What can hang from each mark
gelo: lital
kavu: bisana zoraz
bisana: kavu visob zoraz
zoraz: bisana visob zomere
zudof: zoraz
kopem: lital
zomere: kopem zoraz

Each row was made from one small tree. The marks that hang from a mark follow it in brackets, in alphabetical order. Every link used is in the known rows. Write each row's tree.
Known rows
zomere[kopem zoraz[visob]]: [  8.9 -37.7 -29.7  -7.8  20.8 -16.6   4.3   3.0  14.1  -0.9  11.4  34.6
  -4.9   4.5  -4.6  -5.4   2.9  -9.1  16.5  24.6  -5.5 -30.6]
zudof[zoraz[bisana visob zomere]]: [  0.2 -18.3   0.2   6.1  23.3  -2.7  13.5  10.2  53.4 -19.0  28.9  21.1
  20.3   7.9 -51.0  15.8   9.6  33.1  -8.1  -2.0  15.1  48.6]
kopem[lital]: [ 14.5  -2.6   0.8  20.2  30.2 -31.2  13.8   6.6   8.7  18.3 -18.1  12.5
   0.0  10.6  10.8  -7.3   4.7 -24.5   6.5   2.9  -6.3  12.1]
zudof[zoraz[bisana visob zomere[kopem]]]: [  1.1 -26.0  -2.2 -13.0  17.3 -15.6  42.4  21.6  37.0 -18.3  34.8  40.3
 -10.4   4.1 -39.6  13.5  13.0  24.3   0.5  12.9  24.1  37.7]
zomere[zoraz[bisana]]: [ 20.0  -7.6  25.3 -26.9  46.2  12.6 -15.8  18.8  36.6  16.8  17.8   2.7
  21.6   0.1 -16.3 -27.9 -25.7  18.6   4.1 -11.6   4.8  28.2]
zudof[zoraz[bisana[kavu] visob zomere]]: [-18.1 -26.3  -1.1  -4.4  11.5  -3.1  22.4  37.8  54.0 -11.5  20.8  -2.3
   7.7   2.9 -70.0  27.1  28.5  39.5 -11.4 -11.7  32.4  59.8]
zomere[kopem zoraz]: [ 10.2 -22.9  12.1 -29.9  19.9  -8.6  13.5  11.9  -1.1  -1.4  17.4  21.5
 -20.7   2.1  10.5 -17.6 -14.1 -13.3   9.4   4.9   2.8 -19.2]
zoraz[zomere]: [-18.5  -9.5  28.3  -8.6 -11.6  -5.1  25.4  20.2  22.8 -26.1   9.8  11.9
   2.3   5.5 -16.5   1.8 -12.9  17.8   8.8  -7.5   7.7  23.4]
kavu[zoraz[bisana visob]]: [ -1.8 -13.9 -28.2  12.9  19.4   9.3 -34.1  -0.6  34.4   3.9   3.6  16.4
  24.8   4.6 -26.7   6.4   9.0  34.4  -5.3  10.9   4.0  31.9]
zudof[zoraz[bisana visob]]: [ 19.4  -8.5 -34.5   9.1  29.5   5.8 -14.0  -7.7  32.3   7.9  16.8   6.5
  21.0   4.5 -30.2  11.3  22.4  17.2 -18.0   6.2   7.4  23.2]
zudof[zoraz]: [  8.4  -1.4  -9.3  -1.9  10.9   7.7  -1.4 -15.3 -12.8 -14.2  19.0   1.8
  -7.4   5.9   3.3  13.1  15.7  -5.8 -23.5 -17.3   6.2   5.2]
zudof[zoraz[zomere]]: [ -7.6  -4.7  19.5  -8.3   2.3   0.1  22.4   7.2  10.2 -39.8  31.1  17.1
  -7.2  11.8 -15.6  15.6   3.1  10.4 -16.1 -26.8  16.4  29.3]
bisana[kavu visob zoraz[zomere[kopem]]]: [-31.4   3.1   6.4  -9.8 -21.5 -53.3  56.2  54.7   2.9 -37.4  49.0 -11.3
 -51.3 -17.8 -36.1  44.7  19.0  10.0  15.0 -12.3  49.3  30.0]
zudof[zoraz[visob zomere]]: [ -5.0 -21.8 -20.7  19.4   2.5  -7.9  14.5  -2.6  31.9 -38.5  22.4  24.8
   9.8  14.1 -28.4  29.3  21.0  11.7 -12.7  -3.9   7.7  15.1]
kavu[zoraz]: [-13.0  -3.6  -3.3  -4.5  -2.0  14.0 -22.0  -3.7  -7.1 -17.1   3.1   5.6
  -2.8   7.8   2.4   9.6   2.4  10.6  -9.7 -10.1   4.2  10.9]
zomere[zoraz[visob]]: [ 12.5 -29.3 -30.9  10.5  26.8  -1.4 -21.3  -7.7  31.6   2.4   8.7  19.0
  24.9  10.3 -13.9  -2.1   1.4  -0.5   3.6  10.4 -18.1 -21.0]
bisana[kavu[zoraz[zomere]] visob]: [-34.9   1.6   3.6  -8.7  -0.8 -21.1   5.2  42.3   8.4 -27.4  24.5 -18.5
   5.1   0.4 -37.3  45.3   3.1  24.7   6.3 -13.3  19.7  48.3]
bisana[visob zoraz[zomere]]: [ -5.9  18.9   0.6  13.7  -7.2 -37.5  14.8  13.2  22.4 -41.7  48.4  -5.5
  -7.1  -8.1 -21.1  34.8  -5.6  16.9  10.6 -18.1  20.9  32.8]
kavu[bisana[visob] zoraz[zomere]]: [-24.3   6.9  21.2  -4.4  10.8 -19.9 -15.7  36.1   7.6 -38.3  19.8   9.4
  30.4   5.3  17.5  45.0 -16.5  36.2  -2.7   5.9 -14.1  56.5]
bisana[kavu zoraz[visob zomere[kopem]]]: [-42.3 -37.8  -8.2   3.5 -41.1 -36.3  51.9  47.5  27.2 -42.4  20.9  12.3
 -54.7  -7.3 -46.7  33.6  41.0  17.6  12.6  -6.8  45.4  12.0]
zoraz[bisana visob]: [  8.0  -9.4 -22.5  12.7  19.5  -3.9 -10.8   2.5  42.9  20.6  -1.8   6.0
  28.7  -2.6 -33.0  -0.7   6.0  24.4   7.1  22.3  -2.2  19.6]
gelo[lital]: [ -3.9   5.3 -28.0  -8.5  13.9  -1.9   6.9   8.3  11.2  -1.3  -2.7  -2.2
  12.4  14.8  -8.6  12.4  -8.1  10.1  27.4   9.0  -0.5 -27.8]
zoraz[bisana zomere]: [ -8.3  -1.8  47.4 -22.7   7.4   0.8  23.2  34.0  46.8  -6.0  14.7   8.3
  16.6   1.1 -32.8 -12.0 -20.3  38.2   9.7  -6.4  16.5  58.3]
kavu[zoraz[zomere]]: [-30.3 -12.9  25.9  -8.2 -13.1   7.9   3.7  15.0  13.2 -42.9  13.8  20.7
  -3.2  13.4 -13.2  11.3 -10.4  28.1  -2.5 -15.9  12.3  34.4]

Which tree is each row?
[ 12.0  25.2 -12.9  -1.8  37.2  -2.7 -31.4   9.7  12.6  11.2  27.6 -12.4
  30.2  -5.1 -16.0  19.0 -11.9  27.7   1.0   7.9   2.6  49.9]
kavu[zoraz[bisana[visob]]]
[-21.3 -20.3 -13.6  28.5 -28.0 -23.3  16.7   5.4  47.2 -51.5  24.8  20.3
 -10.6   4.2 -33.4  24.5  19.1  20.8   4.9  -9.6  20.1   9.8]
bisana[zoraz[visob zomere]]
[-21.6 -32.9  -5.1   1.1 -14.4 -28.8  39.7  18.6  25.1 -23.2   9.0  43.1
 -13.6   2.0 -22.8  13.9   6.3   9.6  21.9  31.1  11.0  -3.3]
zoraz[visob zomere[kopem]]
[  4.0 -34.6 -15.8  20.5  29.2 -50.7  52.0  14.7  19.4 -19.1   8.8  53.5
 -24.2  18.2 -12.5  20.6  26.5 -16.6   2.8  17.3  11.2  15.0]
zudof[zoraz[visob zomere[kopem[lital]]]]
[-46.9 -24.5  28.4 -16.1 -18.6   0.0  13.2  47.7   9.8 -36.5   7.8  -5.9
 -20.0  10.3 -33.0  23.9  12.1  27.9  -5.3 -30.1  29.0  49.0]
bisana[kavu[zoraz[zomere]]]
[-24.7 -23.9  -9.8  10.3 -32.1 -34.2  41.2  17.5  27.1 -51.7  29.8  36.3
 -44.0  -0.8 -25.8  23.2  21.4  11.7  17.1   5.0  30.9  -0.8]
bisana[zoraz[visob zomere[kopem]]]
[-10.3 -11.2  47.9 -36.5   2.0 -13.7  51.9  43.7  29.9  -8.6  21.1  25.7
 -17.6  -7.9 -26.9 -12.5 -18.4  27.2  19.8   8.5  29.9  46.1]
zoraz[bisana zomere[kopem]]
[ 29.7  28.0 -19.8  -3.6  49.6  -9.2 -11.4  -0.5   9.8  13.9  44.6 -11.4
  26.5  -8.6 -18.3  21.8  -4.7  11.4 -10.0  -2.0   9.2  40.6]
zudof[zoraz[bisana[visob]]]
[-19.0 -25.0   4.0   1.2   6.6   3.4  -8.9  20.6  53.6 -21.5  14.4  28.5
  24.9  10.8 -42.1   7.7  -3.7  49.4   3.3   5.4  14.6  55.8]
kavu[zoraz[bisana visob zomere]]
[ 38.1  14.7   1.6 -14.5  63.2 -10.9 -24.3  15.5  35.8  26.6  36.4 -12.2
  44.5  -7.1 -17.9  -8.2 -33.0  15.6  11.4   2.6  -3.4  28.3]
zomere[zoraz[bisana[visob]]]
[-20.2 -20.2  42.7 -47.0   9.1  -9.9  62.4  63.6  13.2 -13.4  32.9   2.2
 -39.1  -5.3 -48.3  12.1  15.8  27.5  -3.1 -18.8  49.8  60.4]
zudof[zoraz[bisana[kavu] zomere[kopem]]]
[ 44.8   6.1   1.8 -11.8  87.3 -55.0  14.0  30.4  24.9  43.7  22.4  13.9
  12.7  -2.9   2.7 -18.2 -24.2 -18.1  27.8  21.8   0.8  33.7]
zomere[kopem[lital] zoraz[bisana[visob]]]
[-10.1 -23.0 -21.1   4.9   9.0  -7.6  -0.2  32.9  39.6  28.1  -8.4 -17.4
  17.3  -6.6 -56.2   6.3  30.5  28.1   4.0  13.3  15.8  31.2]
zoraz[bisana[kavu] visob]
[ 12.9  14.2  13.2 -25.4  36.4 -30.4  41.2  29.1  15.6 -12.6  60.5  17.2
  -7.6 -10.4 -25.2  23.9  -8.4  19.2   7.2   3.2  25.4  54.4]
zudof[zoraz[bisana[visob] zomere[kopem]]]
[ -5.5   8.8  18.9 -27.1  22.0 -22.5  20.8  36.9  17.4 -16.2  44.4  19.9
  -0.6  -7.0 -24.9  20.1 -19.9  34.2  20.4  12.0  22.9  61.5]
kavu[zoraz[bisana[visob] zomere[kopem]]]
[-14.0   7.6  23.9 -15.2  19.6 -29.3  25.0  62.3  40.9  10.4  27.3 -29.3
  21.2 -12.7 -59.9  20.7  -4.5  40.1  19.1  -2.5  25.2  71.3]
zoraz[bisana[kavu visob] zomere]
[  0.8 -36.6 -13.4  -8.0  37.8  -1.0 -17.1  33.9  53.8  26.3   4.8 -13.0
  25.9  -0.6 -51.0  -8.6  11.9  27.1   4.5  -1.5   9.4  27.6]
zomere[zoraz[bisana[kavu] visob]]
[ 21.6 -26.0 -16.1  -0.4  45.3   0.6 -25.9   3.1  58.2  19.4  12.9  13.2
  40.2   4.0 -31.1 -17.7  -6.0  19.1   8.5   9.3  -8.8  14.5]
zomere[zoraz[bisana visob]]
[  2.2 -29.0   8.6   6.0  33.6 -48.9  54.4  40.2  53.0  15.5  -5.2  47.3
  -2.0  10.7 -30.4  -8.3   5.2   4.2  31.5  35.6  14.4  43.6]
zoraz[bisana visob zomere[kopem[lital]]]
[-28.2 -32.1   9.9  -3.0   1.4 -16.1  23.4  49.9  62.7   5.1   1.5  -3.4
  15.6  -3.9 -72.1  12.2  14.2  45.5  12.4   6.6  25.4  55.1]
zoraz[bisana[kavu] visob zomere]
[-39.1 -34.3   4.2   7.1  -6.1  -8.0 -15.8  26.1  33.4 -48.9  -4.8  37.6
  22.9  15.7   5.7  32.3   4.5  40.0  -7.8  15.4 -13.9  41.0]
kavu[bisana zoraz[visob zomere]]
[-12.5 -27.2 -16.3  29.1  -4.5 -64.1  57.1  22.0  35.5 -31.0   8.7  47.3
 -43.3   7.8 -13.6  18.9  28.2 -10.0  19.8  10.5  25.6  14.5]
bisana[zoraz[visob zomere[kopem[lital]]]]
[-36.3 -24.8  28.8  -1.6 -10.1 -60.8  74.9  63.3  13.3 -25.6   7.2   8.7
 -74.1  -0.2 -22.5  14.7  29.9  -9.7  12.3 -22.8  50.4  39.8]
bisana[kavu zoraz[zomere[kopem[lital]]]]
[ -5.8  17.5  18.4 -10.1  27.0 -11.6  -7.3  27.4  34.6 -14.0  41.7   4.5
  30.8   0.6 -32.6  17.1 -26.1  43.5  10.4   0.6  13.5  72.5]
kavu[zoraz[bisana[visob] zomere]]
[-54.0 -47.4  -8.2 -11.7 -25.2 -17.7  29.4  47.9   9.8 -32.2   6.7  26.6
 -34.8   4.2 -38.9  35.2  32.4  21.2   8.6  10.9  30.0  21.7]
bisana[kavu[zoraz[visob zomere[kopem]]]]
[ -1.8 -17.9  25.7 -35.8  36.3   6.8  -9.1  46.2  34.2  24.4   9.4 -23.5
   8.6  -3.0 -38.1 -16.7  -6.2  21.6   2.0 -24.6  17.3  37.9]
zomere[zoraz[bisana[kavu]]]
[ 33.4 -19.2  25.9 -25.2  70.0 -31.5  27.5  34.1  27.2  37.1   1.3  26.5
  -6.9   4.7   2.4 -35.9 -18.7 -16.9  19.4   8.4   9.1  28.8]
zomere[kopem[lital] zoraz[bisana]]
[  3.9  13.1  22.8 -25.1  23.9 -37.9  42.9  44.0  26.5   4.0  42.5  15.5
   3.9 -13.9 -27.5   8.7 -24.0  26.6  32.1  22.4  19.3  48.4]
zoraz[bisana[visob] zomere[kopem]]
[-10.4  16.7 -25.5  13.4  -4.6 -31.8   2.0  24.2  -1.2  -8.7  31.7 -41.9
 -20.4 -19.0 -26.1  42.2  26.0  -0.1  -0.1 -21.9  31.2  14.4]
bisana[kavu visob zoraz]
[-13.2 -12.7 -25.9  24.4 -13.4 -19.2 -18.3   6.7  16.4 -30.1  -3.1  13.4
   2.3  -0.5  17.1  30.0  26.7  19.6 -13.7   5.2  -2.2   7.4]
kavu[bisana[zoraz[visob]]]
[-43.0 -28.0  -9.1  19.2 -35.8 -25.7  26.7  35.6  42.1 -43.9  15.6  -3.4
 -26.5  -2.1 -55.8  35.6  37.9  24.5   1.0 -22.6  37.9  25.7]
bisana[kavu zoraz[visob zomere]]
[-32.3 -22.3  49.5 -45.3  -4.6 -20.3  61.7  73.7  29.1  -0.7  12.8   1.5
 -31.5  -9.5 -47.3   0.1   1.4  31.1  17.1  -1.7  45.2  56.2]
zoraz[bisana[kavu] zomere[kopem]]
[-39.9 -15.9  43.2 -15.6  -9.6   3.7  -3.5  37.5  10.9 -53.3   0.9  24.4
   6.8  14.1  20.5  21.3 -12.8  39.4 -12.4  -4.7  -5.7  56.3]
kavu[bisana zoraz[zomere]]
